Each row comes from the steps of one walk. Every step used is in the known rows, and no mark comes twice. Write the walk behind each row, first mark first.
Known rows
loto/tese/karirev/leselop/gagoma: [2.41,2.06,-2.84,0.63,0.64,0.05,-1.22,-2.76,0.51,0.12,1.38,1.40,-0.23,-1.08,-2.83,-2.42,-1.27,1.73,0.46,-1.46,-1.48,0.71,0.07]
vitapig/fifat/leselop: [0.80,0.14,-0.36,2.28,-1.38,0.53,1.57,-0.42,-1.88,-0.92,4.05,1.20,2.28,0.14,-0.50,1.84,-5.81,0.12,1.42,0.59,-0.78,0.68,-0.42]
loto/tese/gagoma: [-0.18,3.00,-2.04,-0.09,-0.10,1.34,0.19,-3.94,1.27,0.08,1.60,-0.74,-0.72,-0.25,-1.40,-2.71,-1.60,1.04,0.26,0.85,-0.66,-0.38,0.42]
vitapig/loneze: [0.95,1.00,1.46,1.51,-2.20,0.72,1.34,0.16,1.11,0.91,0.82,-1.17,0.57,-0.13,1.26,0.88,-4.15,1.21,1.22,-0.11,-0.01,1.48,-1.13]
tese/gagoma: [0.24,1.90,-1.02,0.69,-1.33,2.07,0.49,-2.18,2.02,0.50,1.23,-1.44,0.46,1.13,-1.01,-1.34,-1.62,0.48,-0.05,0.42,0.07,-0.58,1.15]
fifat/vitapig/loneze: [0.98,2.41,0.44,2.55,-1.67,0.93,1.83,0.76,0.60,1.44,0.77,-2.80,1.97,0.48,1.45,0.64,-5.11,1.82,2.46,2.38,-0.17,2.35,-0.95]
loneze/leselop/fifat: [-0.61,-1.47,0.17,2.04,-1.01,-0.40,0.93,1.96,0.36,0.60,-1.31,0.62,1.34,-1.14,1.82,0.34,-2.25,-1.29,0.29,-2.10,0.26,0.51,1.47]
fifat/vitapig/loneze/leselop: [0.65,1.17,0.57,2.15,-1.34,0.06,3.20,0.71,0.21,1.82,0.71,-2.73,2.72,-0.25,3.19,1.32,-5.30,1.02,2.11,0.58,-0.34,2.76,0.20]
loto/tese/karirev/leselop/fifat: [2.10,0.07,-2.11,2.40,1.19,-0.16,-1.80,-0.62,0.35,0.11,-0.80,1.50,-0.16,-1.37,-2.05,-1.97,-0.04,2.10,0.18,-0.67,-1.02,0.37,0.12]
loneze/leselop/karirev/tese/gagoma: [0.09,0.72,-1.63,-1.22,-1.52,0.90,1.88,-5.12,1.72,0.37,1.42,0.41,0.91,-0.23,-2.66,0.78,0.11,-1.16,-1.80,-1.40,0.32,1.03,2.64]
tese/karirev/leselop: [3.11,0.50,-0.55,1.54,-0.57,1.03,-0.51,-1.36,1.64,0.04,0.36,-0.11,0.39,-0.20,-1.60,-0.29,-0.40,1.97,-0.83,-0.44,-0.69,0.43,0.48]
gagoma/tese: [-0.69,2.27,0.30,0.14,-2.25,1.73,0.41,-1.00,1.68,-0.15,-1.17,-0.02,-0.63,1.15,-0.60,0.03,-0.85,-0.05,1.58,0.40,0.71,-0.20,-1.47]
gagoma/tese/loto: [-0.78,1.22,0.00,-0.39,-2.12,1.59,0.85,-1.72,2.64,-0.28,-0.35,0.16,-0.95,0.56,-0.44,0.60,1.11,-0.32,0.55,-0.69,0.38,-1.16,-0.83]
loto/leselop/karirev/tese/gagoma: [1.61,0.48,-1.56,-1.06,-1.13,1.16,1.13,-4.66,2.14,-0.51,0.03,1.08,-0.29,-1.15,-3.24,-0.50,1.24,0.53,-1.27,-0.85,0.80,0.55,2.74]
fifat/vitapig/loneze/leselop/loto/tese/gagoma: [-0.15,1.06,-3.13,1.66,0.05,0.30,2.53,-2.34,0.93,2.19,1.13,-2.70,2.01,-0.61,2.52,-0.84,-3.60,0.82,1.75,0.44,-1.29,1.99,1.22]
leselop/fifat: [-0.40,-0.17,0.13,2.49,-1.34,0.40,-0.35,2.04,0.77,0.27,-1.27,0.62,0.57,-0.44,-0.01,-0.37,-1.90,-0.48,0.62,-0.24,0.56,0.03,0.28]
gagoma/tese/karirev: [0.09,2.89,-1.37,0.52,-2.33,2.02,0.03,-1.98,1.79,0.21,-0.97,-0.25,-0.31,1.60,-1.82,-0.58,-0.56,1.65,0.87,0.11,-0.06,0.07,-1.12]
fifat/vitapig: [0.32,2.77,-0.33,1.92,-1.40,1.12,0.89,-0.02,0.77,0.35,0.25,-2.03,1.31,0.10,0.16,-0.37,-3.21,0.59,1.22,2.80,0.10,1.30,0.00]
karirev/tese/loto/leselop/fifat/vitapig/loneze: [1.86,-1.43,0.81,2.36,-0.80,-0.55,1.90,1.54,0.89,1.92,-0.42,-0.35,1.52,-2.01,0.94,0.71,-0.11,1.72,2.13,0.74,0.50,1.50,0.95]
fifat/leselop/karirev: [0.91,0.32,-3.06,0.61,-0.95,0.28,1.22,-1.88,-0.29,-2.58,0.95,1.93,1.10,-1.15,-1.30,2.21,-3.74,0.49,-0.28,-1.27,-0.29,1.46,0.61]
vitapig/loneze/leselop: [0.76,-0.29,1.51,1.08,-1.81,-0.09,2.73,0.14,0.81,1.27,0.73,-1.15,1.35,-0.86,3.06,1.55,-4.45,0.42,0.89,-1.89,-0.26,1.92,0.09]
loneze/leselop: [0.02,0.04,0.71,0.37,-1.59,0.12,1.76,-0.54,0.93,0.22,0.20,-0.34,0.65,-1.22,1.84,0.60,-2.53,-0.88,-0.37,-1.53,0.04,0.88,1.07]
karirev/leselop/loneze: [3.56,-1.12,-0.01,2.62,-0.50,0.67,-1.08,-0.23,2.79,-1.79,-1.70,-1.24,-0.55,-0.80,-0.47,1.10,-0.78,-0.27,-0.29,-0.69,0.31,0.26,1.32]

Write each row's walk
[-0.63,1.55,-1.23,0.84,-1.53,0.33,3.33,-0.05,1.15,2.17,0.73,-1.46,2.44,1.43,1.90,1.29,-2.75,-0.07,3.53,-1.91,-0.29,1.25,-0.20] => fifat/vitapig/loneze/leselop/gagoma/tese/loto
[2.69,-2.34,-0.72,1.40,-0.91,0.10,0.50,-0.69,3.67,-2.40,-2.21,-0.80,-1.38,-2.81,1.40,0.66,0.55,0.05,-1.11,-2.58,0.47,-0.41,2.88] => tese/loto/leselop/loneze
[-0.54,0.72,-1.39,0.38,-1.08,0.08,-0.31,-2.00,1.35,-0.25,-0.20,0.83,-1.44,-2.67,0.38,-0.99,-1.37,-0.72,-0.22,0.12,-0.41,0.48,-0.40] => leselop/loto/tese
[1.70,-1.39,-1.05,0.73,-1.32,0.94,0.52,-1.05,4.04,-2.42,-3.61,-0.45,-1.92,-1.16,0.77,0.75,1.95,-0.02,0.47,-2.44,0.90,-1.05,1.48] => gagoma/tese/loto/leselop/loneze
[2.50,-1.01,-1.08,3.13,0.03,0.54,-1.38,1.28,1.01,0.49,-1.14,0.87,1.11,-0.13,-1.70,-0.59,-0.12,1.53,-0.22,-1.04,-0.47,0.13,0.96] => tese/karirev/leselop/fifat
[2.47,0.33,-2.03,4.21,0.54,0.69,-0.93,1.84,0.47,0.98,-1.19,-0.80,2.50,0.58,-1.56,-0.88,-0.96,2.12,1.00,1.33,-0.61,1.08,1.07] => tese/karirev/leselop/fifat/vitapig
[-0.66,-0.02,-0.86,3.11,-0.48,-0.21,1.46,2.57,-0.18,1.10,-1.20,-1.03,2.74,-0.50,1.89,0.07,-3.13,-0.65,1.58,0.25,0.21,1.44,1.60] => loneze/leselop/fifat/vitapig
[0.39,0.61,-1.46,2.23,-1.40,0.08,1.24,-0.04,-2.24,-0.46,4.76,2.00,2.87,0.62,-1.23,1.07,-6.63,-0.65,2.27,-0.90,-0.81,0.63,-0.12] => vitapig/fifat/leselop/gagoma
[0.85,-2.82,-0.04,1.68,-0.37,-0.31,0.57,1.78,1.70,-0.42,-1.77,1.56,-0.06,-2.62,1.36,-0.43,0.82,0.18,-0.21,-2.68,0.45,-0.87,2.05] => tese/loto/leselop/fifat
[1.57,-0.77,-0.91,0.73,0.26,-0.08,-0.97,-1.86,1.47,-0.39,-0.31,1.28,-1.36,-2.77,-0.13,-0.61,0.25,-0.40,-0.19,-0.29,-0.70,0.31,-0.10] => karirev/leselop/loto/tese
[1.51,-0.26,-2.60,0.71,0.89,1.09,-0.93,-3.44,2.17,0.23,0.67,0.19,-0.76,-1.14,-1.13,-1.85,0.89,-0.02,-0.34,-0.18,-0.88,-0.71,1.14] => karirev/leselop/loto/tese/gagoma
[-1.37,0.38,-1.07,-0.91,-1.74,0.46,1.85,-1.36,1.87,0.51,0.26,0.95,0.40,0.45,0.59,0.60,0.01,-1.97,1.12,-3.97,0.08,-0.74,0.59] => loneze/leselop/gagoma/tese/loto
[2.24,1.48,-0.94,0.87,-0.88,1.87,-0.56,-1.75,2.00,0.07,-1.11,0.20,-0.13,1.43,-2.34,-0.15,0.98,1.95,0.81,-0.30,-0.33,-0.16,-0.86] => gagoma/tese/karirev/leselop
[3.37,0.41,-2.11,2.30,-0.92,1.75,-1.48,-1.63,3.29,-1.49,-2.93,-1.14,-0.70,1.34,-2.29,0.65,0.95,1.41,0.47,-0.85,0.05,-0.09,0.37] => gagoma/tese/karirev/leselop/loneze
[1.76,-0.96,1.40,-1.03,-1.57,0.05,1.31,-2.27,2.27,-0.09,0.50,1.05,-1.25,-3.11,-0.40,0.32,2.43,0.19,-0.92,-0.70,0.61,-0.17,1.35] => karirev/tese/loto/leselop
[0.09,-1.79,1.00,2.76,-1.32,-0.65,1.90,2.78,0.12,1.70,-0.72,-0.14,2.04,-0.66,3.04,1.21,-4.07,-0.02,1.50,-2.48,0.13,1.57,0.44] => vitapig/loneze/leselop/fifat
[0.41,1.62,-0.49,2.05,-1.36,-0.41,2.91,1.18,-0.22,2.29,1.31,-1.99,3.25,0.32,2.44,0.56,-6.25,0.13,3.00,-0.90,-0.41,2.84,0.60] => fifat/vitapig/loneze/leselop/gagoma
[-0.36,1.29,-0.87,3.51,-0.82,0.65,0.10,2.62,0.21,0.77,-1.22,-1.12,2.01,0.23,0.08,-0.61,-2.90,0.25,1.87,2.15,0.37,0.96,0.46] => leselop/fifat/vitapig
